Each row was made from one small tree. The marks that hang from a mark follow it in brackets, in the order of their numbers. Every link used is in the known rows. Write each row's tree.
Known rows
j_355[j_575]: [ -4  -7   7   2   4  11  11  -4   9  -5   5  -5  -1  11  -3  11 -10 -12
  -7   5]
j_777[j_478[j_444[j_196 j_575[j_355]]]]: [-20  -1  -9  31   5  -4 -22  40  24 -21  -5   0  -9  31  11   6   3 -24
  -6  30]
j_16[j_777[j_478[j_444]]]: [  8   1  -2   1 -18 -13 -32  33  10  14   9  10  -3  14 -11 -24  -6  -3
 -14   4]
j_355[j_575[j_444[j_196]]]: [-16 -16  -1  12   7  21   4  -4  13  -2   2  -3  -8  22  -5  27 -16 -29
 -19   7]
j_355[j_575[j_444]]: [ -6 -16   6   6   1  16  13 -11  13  -8   2   1   0  15  -6  27 -16 -18
 -14   8]
j_575[j_355 j_444]: [ -3  -9  -6   3   6   8   8 -14  14 -10  -7   3   6   8   5  28   0 -20
   1  11]
j_575[j_355 j_444[j_196[j_777[j_478]]]]: [ -4  -8 -16  11  16   9 -29  14  15   6 -18   4   4  24   2  28   7 -32
 -14   1]
j_777[j_196[j_444[j_575]] j_478]: [ -8   5  14  15 -15   6  -5  55   0   7  -8  20  -1  12  -1   2  -1 -17
 -21   8]
j_777[j_478]: [  6   2   5  -1  -3  -3 -10  16   0   7  -8  10   4   8  -2 -10  10   1
  -2  10]
j_757[j_16]: [  9   2  -2  -9  -3   1  -4  -1  -7  -3   4  -2  -3 -10  -6  -8   3  12
  11 -15]
j_16[j_757]: [  0   2  -5  -4  -4   4   1  10 -13   6  -6  -1   5  -6  -2 -13   3   8
   3  -4]
j_444[j_575[j_355]]: [-10  -3  -7  13  10   4   6  -1  15 -27 -11  -2   2   9  17  18   3 -14
  10  10]
j_757[j_16[j_777]]: [ 16   0  -8 -19 -10   0 -18   0  -3  10   8   2  -3 -12 -10 -19  -4   8
   7 -35]
j_196[j_444[j_575[j_355]] j_777]: [-11   1  -9  19  14   6 -14  25  15 -17 -19   0   7   8  11  35  -1 -18
 -11  -6]
j_777[j_196[j_444[j_575[j_355]]] j_478]: [ -8   6   8  17  -5   8   0  47  11   0 -11  18   4  15   7  13   5 -32
 -14  16]
j_16[j_757 j_777]: [  5   1 -11 -13 -11   4 -14  11 -10  19  -2   2   5  -8  -5 -25  -5   4
  -3 -22]
j_478[j_444[j_575[j_355]] j_777[j_196]]: [-20 -11 -11  24   0  -5  -4  35  26  -5  18  -3 -18  18   1  18  -4 -13
 -13  15]
j_478[j_444[j_196] j_777]: [-25 -12 -18  15   4  -9 -27  28  17  14  16  -7 -22  12 -12   4  -4   1
 -18  12]
j_196[j_444]: [ -7   4   4   1  -4   3  -2  19   0   6  -6   8   2  -4  -4   8  -3  -6
 -12   3]
j_16[j_757 j_777[j_196[j_444[j_575]] j_478]]: [ -1   6   2   4 -26  10 -19  66 -11  26  -9  22   5   5  -6 -22  -6 -15
 -22 -14]

Write each row's tree
[  3   3   1   0 -23   9 -12  38  -2  11   8  12  -9  -7  -9  -8 -15 -11
 -13 -35]
j_757[j_16[j_777[j_196[j_444[j_575]]]]]
[ 20   3  -2 -18 -20   6 -11  11  -8  24  21   5  -8 -10 -15 -23  -8  -7
  -3 -42]
j_757[j_16[j_777[j_196]]]
[-11  -1  -4  20   4   1 -19  31   7  -9 -14   3   2   5   4  24  -7  -6
 -19 -15]
j_196[j_444[j_575] j_777]
[ 25   5   3 -18 -23   1 -19  27  -8  30  12  15  -4  -1 -17 -33   1  -5
  -5 -31]
j_757[j_16[j_777[j_196 j_478]]]
[ -4   0 -11  26   7 -11 -27  38  24 -22  -7   0   0  28   8  15   3 -12
  -9  13]
j_196[j_777[j_478[j_444[j_575[j_355]]]]]
[ 11   3   1   7 -30  -7 -28  53   5   5  20  10 -15  13 -13 -29 -10  -5
  -9 -17]
j_757[j_16[j_777[j_196 j_478[j_444[j_575]]]]]
[-20 -11  -6  24 -10  -9  -8  41  16   2  22  -1 -22  15  -7   8  -9   0
 -19   7]
j_478[j_444[j_575] j_777[j_196]]
[-21  -3 -21  35  15  -2 -29  30  23 -24   0 -15 -12  26  11  25  -7 -25
 -12   1]
j_478[j_444[j_196[j_777] j_575[j_355]]]
[ 17   2  -4  -9 -21 -13 -34  32   4  10  13   7  -6   5 -17 -33  -3   8
  -3 -12]
j_757[j_16[j_777[j_478[j_444]]]]
[-19  -2  -4  31  -4  -7 -25  47  15 -14  -1   3 -14  28   3  -5  -3 -10
 -13  23]
j_777[j_478[j_444[j_196 j_575]]]
[ -4  -1  -5  28  -3 -14 -34  46  13 -15  -3   2  -3  25   0   4  -3   1
 -16   5]
j_196[j_777[j_478[j_444[j_575]]]]
[  6   2  -5  13  -3 -13 -32  39   8   5   3   2  -1  18  -9  -4   1  -1
 -18   2]
j_196[j_777[j_478[j_444]]]
[ -7   2  -5  18  12   1 -23  40  16  -9 -27  10  11  15  10  25   8 -17
 -12   4]
j_196[j_444[j_575[j_355]] j_777[j_478]]
[ -4   2 -14   3 -18  -3 -40  51  -1  25   3   5  -6  14 -12 -37  -4  -7
 -18  -2]
j_16[j_757 j_777[j_478[j_444[j_196]]]]
[-12 -17  -9  16  14  20 -12   2  15   2   0  -8  -5  25  -8  35 -18 -31
 -28 -13]
j_355[j_575[j_444[j_196[j_777]]]]
[-23  -8  -1  15  -5   4  -4  43   9  15   3  10 -12   3  -6  19  -5  -5
 -24  -1]
j_478[j_777[j_196[j_444[j_575]]]]
[-11  -8  -6   9 -11  -8 -10  34  11  23  28  -1 -20   9 -17   0  -6  -2
 -22   5]
j_478[j_444 j_777[j_196]]
[ -1   1 -10   9  10   0 -34  28   3  16 -10   1  -2  17  -4  -1   7 -10
 -16 -11]
j_444[j_196[j_777[j_478]]]
[ 10   4  -6 -12 -22  11  -8  23 -16  32  10   6   0  -5 -10 -27  -9 -11
 -11 -30]
j_16[j_757 j_777[j_196]]
